Each row was made from one path, in order. Every step used is in the known rows, and no mark comes twice. Write each row's path.
Known rows:
porav > nabolev > naduti: [ 0.01  0.08 -0.03 -0.02 -0.11 -0.06  0.24  0.07  0.23  0.11 -0.11 -0.12
 -0.02  0.19 -0.15 -0.25  0.38  0.15  0.10 -0.16 -0.26 -0.33  0.43]
fonun > setif > porav: [-0.16 -0.19  0.31  0.22 -0.16  0.00  0.27 -0.11  0.11  0.40  0.21  0.33
 -0.16  0.09  0.08 -0.23 -0.05 -0.07 -0.12 -0.07 -0.03 -0.21 -0.01]
nabolev > naduti > porav: [-0.11  0.06  0.12  0.16 -0.12 -0.04  0.01 -0.05  0.50  0.14 -0.23  0.02
 -0.20  0.13 -0.13 -0.15  0.11  0.09 -0.09 -0.29 -0.19 -0.34  0.20]
meban > porav: [-0.03 -0.01  0.09  0.15 -0.16  0.00  0.35  0.16  0.44  0.28  0.06 -0.16
 -0.16  0.22  0.17 -0.25  0.16  0.07 -0.20 -0.04 -0.03 -0.22  0.17]
lomed > porav > nabolev: [ 0.12  0.22 -0.07  0.17 -0.06 -0.05  0.35  0.32  0.34  0.16  0.20 -0.24
 -0.13  0.25 -0.09 -0.32  0.22  0.15 -0.04 -0.10 -0.03 -0.13  0.37]
fonun > setif > porav > nabolev: [-0.08 -0.08  0.25  0.19 -0.19 -0.06  0.30  0.07  0.04  0.26  0.35  0.29
 -0.04  0.17 -0.07 -0.26  0.07  0.06  0.03 -0.11 -0.11 -0.19  0.13]
nabolev > naduti > fonun: [-0.01 -0.01  0.05  0.10  0.03 -0.09  0.16 -0.18  0.33  0.25 -0.19 -0.21
 -0.22  0.14  0.00 -0.30  0.18  0.23 -0.21  0.05 -0.14 -0.48  0.08]
porav > fonun: [ 0.02 -0.04  0.15  0.02 -0.01 -0.03  0.10 -0.02  0.23  0.37  0.11 -0.23
 -0.03  0.10  0.29 -0.39  0.17 -0.03 -0.19  0.13 -0.06 -0.14  0.07]
fonun > setif: [-0.02 -0.17  0.12  0.07 -0.12  0.04  0.19 -0.14  0.11  0.44  0.21  0.02
 -0.04 -0.01  0.07 -0.27  0.16 -0.26 -0.32 -0.07  0.03 -0.25  0.12]
nabolev > naduti: [-0.06 -0.07  0.05  0.03 -0.07 -0.01  0.18 -0.13  0.29  0.25 -0.19 -0.10
 -0.15  0.11 -0.01 -0.25  0.26  0.03 -0.03 -0.16 -0.13 -0.38  0.28]
nabolev > naduti > meban > porav > fonun: [-0.03  0.08  0.12  0.03  0.09  0.23  0.25  0.03  0.50  0.34 -0.19 -0.12
 -0.05  0.26  0.17 -0.23  0.00  0.06 -0.09  0.03 -0.35 -0.39  0.17]
setif > porav: [-0.18 -0.06  0.26  0.21 -0.24 -0.10  0.25  0.01  0.18  0.30  0.01  0.12
 -0.20  0.19  0.14 -0.26 -0.04  0.16  0.02  0.00 -0.07 -0.11  0.08]
fonun > porav > lomed: [-0.05 -0.01 -0.05  0.06 -0.08 -0.27  0.14  0.27  0.32  0.37 -0.12  0.04
 -0.07  0.06 -0.03 -0.17  0.23  0.03  0.09  0.10 -0.26 -0.17  0.24]
nabolev > naduti > fonun > setif > porav > lomed: [-0.11 -0.15  0.16  0.35  0.00 -0.10  0.30 -0.05  0.30  0.30 -0.01  0.24
 -0.26  0.00 -0.28 -0.17  0.12  0.24 -0.14  0.07 -0.25 -0.71 -0.05]
fonun > porav > nabolev > naduti > meban: [-0.08  0.19 -0.10 -0.11  0.02 -0.07  0.18  0.11  0.21  0.32 -0.31  0.14
  0.06  0.24 -0.11 -0.17  0.05  0.11  0.34 -0.08 -0.53 -0.17  0.45]
nabolev > naduti > porav > fonun: [-0.11  0.07  0.23  0.15  0.05  0.00 -0.07 -0.12  0.56  0.18 -0.14 -0.03
 -0.12  0.15 -0.01 -0.23  0.12  0.09 -0.11 -0.15 -0.23 -0.36 -0.01]
nabolev > naduti > meban > porav > lomed: [ 0.05  0.09 -0.08  0.12 -0.07  0.10  0.40  0.30  0.57  0.31 -0.39 -0.08
 -0.07  0.14 -0.17 -0.06  0.12  0.10 -0.05 -0.05 -0.39 -0.53  0.47]
fonun > porav > meban: [-0.11  0.12 -0.13 -0.14 -0.05 -0.13  0.31  0.21  0.12  0.36 -0.12  0.15
 -0.01  0.03  0.05 -0.22 -0.02  0.02  0.16  0.00 -0.13 -0.05  0.10]
setif > porav > nabolev > naduti > meban: [-0.09  0.17  0.10  0.08 -0.14  0.05  0.32  0.09  0.19  0.21 -0.25  0.18
 -0.05  0.28 -0.15 -0.17 -0.11  0.30  0.26 -0.12 -0.44 -0.26  0.43]
meban > porav > nabolev: [ 0.12  0.10 -0.01  0.09 -0.19 -0.07  0.37  0.32  0.35  0.15  0.16 -0.18
 -0.04  0.29  0.04 -0.26  0.25  0.19 -0.07 -0.07 -0.11 -0.18  0.30]
lomed > porav: [ 0.06  0.10  0.04  0.22 -0.02  0.00  0.29  0.15  0.41  0.25  0.09 -0.24
 -0.24  0.15  0.07 -0.30  0.10  0.03 -0.14 -0.07  0.06 -0.18  0.22]
porav > nabolev: [ 0.11  0.11 -0.02  0.02 -0.18 -0.11  0.24  0.16  0.14  0.21  0.11 -0.18
  0.02  0.19  0.00 -0.33  0.25  0.10 -0.05 -0.06 -0.12 -0.08  0.38]

Write each row's path:
[-0.17 -0.08  0.13  0.17  0.00  0.06  0.45 -0.13  0.13  0.30 -0.04  0.36
 -0.20  0.01 -0.17 -0.18 -0.15  0.20 -0.12 -0.04 -0.13 -0.60 -0.20]	nabolev > naduti > fonun > setif > porav > meban
[ 0.07  0.11  0.14  0.21  0.14  0.03  0.20  0.14  0.42  0.29  0.22 -0.30
 -0.19  0.17  0.20 -0.37  0.11  0.03 -0.16  0.08  0.03 -0.20  0.06]	lomed > porav > fonun
[ 0.03 -0.05  0.04  0.19  0.05 -0.02  0.40 -0.01  0.37  0.15  0.18  0.00
 -0.13  0.23 -0.20 -0.26  0.29  0.22 -0.26 -0.06 -0.21 -0.62  0.05]	meban > porav > nabolev > naduti > fonun > setif
[-0.15 -0.04  0.35  0.16 -0.07 -0.04  0.16 -0.02  0.24  0.33  0.12  0.03
 -0.15  0.21  0.29 -0.34 -0.03  0.15  0.03  0.12 -0.11 -0.13 -0.07]	setif > porav > fonun
[ 0.01 -0.02  0.18  0.11 -0.01  0.03  0.22  0.13  0.48  0.28  0.14 -0.20
 -0.11  0.24  0.31 -0.34  0.17  0.06 -0.21  0.10 -0.06 -0.23 -0.01]	meban > porav > fonun
[ 0.02  0.15 -0.05  0.03 -0.01 -0.36  0.16  0.11  0.19  0.26  0.06 -0.04
 -0.08  0.24  0.04 -0.34  0.13  0.34  0.04  0.15 -0.25 -0.09  0.05]	naduti > fonun > porav > nabolev
[-0.02 -0.16  0.24  0.12  0.03  0.14  0.24  0.00  0.36  0.42  0.39 -0.03
 -0.04  0.12  0.22 -0.33  0.15 -0.18 -0.34  0.04 -0.01 -0.35 -0.12]	meban > porav > fonun > setif
[-0.11  0.20 -0.05  0.07 -0.14  0.07  0.21  0.09  0.41  0.12 -0.31  0.11
 -0.11 -0.01 -0.25 -0.10 -0.04  0.07 -0.02 -0.29 -0.17 -0.35  0.14]	nabolev > naduti > porav > meban
[-0.14  0.05  0.17  0.14 -0.16 -0.10  0.30  0.08  0.19  0.06 -0.07  0.14
 -0.15  0.28 -0.15 -0.24  0.17  0.34  0.28 -0.16 -0.31 -0.31  0.29]	setif > porav > nabolev > naduti
[-0.13 -0.01  0.17  0.13 -0.09  0.15  0.34 -0.02  0.10  0.27 -0.01  0.36
  0.02  0.18 -0.20 -0.16 -0.12  0.08  0.11 -0.18 -0.40 -0.35  0.31]	fonun > setif > porav > nabolev > naduti > meban
[-0.07  0.09  0.14  0.20 -0.07 -0.18  0.30 -0.01  0.27  0.08 -0.08  0.05
 -0.21  0.30 -0.13 -0.28  0.10  0.55  0.11 -0.01 -0.30 -0.41  0.08]	setif > porav > nabolev > naduti > fonun
[ 0.11  0.19 -0.06  0.05 -0.18  0.09  0.41  0.32  0.34  0.29 -0.01 -0.14
  0.07  0.33  0.05 -0.21 -0.02  0.14 -0.08 -0.03 -0.25 -0.11  0.43]	naduti > meban > porav > nabolev
[-0.04  0.07  0.04  0.06 -0.08  0.20  0.35  0.07  0.49  0.32 -0.32 -0.06
 -0.12  0.23  0.03 -0.15 -0.01  0.07 -0.07 -0.10 -0.33 -0.39  0.34]	nabolev > naduti > meban > porav
[-0.04  0.10  0.20  0.17 -0.07 -0.05 -0.08  0.02  0.45  0.25  0.09 -0.10
 -0.09  0.12  0.17 -0.28  0.00  0.02 -0.21 -0.03 -0.11 -0.13 -0.05]	naduti > porav > fonun
[-0.05 -0.16  0.10  0.15  0.09  0.01  0.17 -0.29  0.23  0.36  0.04  0.00
 -0.18  0.00 -0.11 -0.28  0.17  0.03 -0.33 -0.01 -0.10 -0.58 -0.04]	nabolev > naduti > fonun > setif
[-0.06  0.22 -0.06  0.08 -0.23  0.00  0.21  0.20  0.31  0.22 -0.11  0.07
 -0.07  0.00 -0.07 -0.15 -0.13  0.03 -0.15 -0.19 -0.03 -0.11  0.11]	naduti > porav > meban
[-0.19 -0.19  0.31  0.27  0.01 -0.03  0.25 -0.26  0.21  0.33  0.05  0.27
 -0.29  0.10 -0.07 -0.24 -0.01  0.20 -0.15  0.00 -0.14 -0.58 -0.18]	nabolev > naduti > fonun > setif > porav
[-0.09 -0.17  0.22  0.30 -0.19 -0.07  0.31  0.15  0.18  0.38  0.17  0.30
 -0.14 -0.02 -0.11 -0.16  0.07  0.00 -0.09  0.01 -0.12 -0.33  0.13]	fonun > setif > porav > lomed
[ 0.10  0.06 -0.05  0.28  0.22  0.00  0.35  0.02  0.36  0.15  0.25 -0.08
 -0.19  0.15 -0.31 -0.28  0.23  0.19 -0.21 -0.11 -0.09 -0.59  0.08]	lomed > porav > nabolev > naduti > fonun > setif
[ 0.09  0.12 -0.02  0.14 -0.01 -0.09  0.37  0.13  0.48  0.08 -0.06 -0.20
 -0.19  0.33 -0.14 -0.27  0.29  0.41 -0.13 -0.01 -0.26 -0.50  0.12]	meban > porav > nabolev > naduti > fonun
[ 0.12  0.11 -0.07  0.13 -0.16  0.07  0.41  0.38  0.48  0.40 -0.19 -0.15
 -0.02  0.16 -0.01 -0.13  0.02  0.06 -0.15  0.08 -0.26 -0.28  0.42]	naduti > meban > porav > lomed
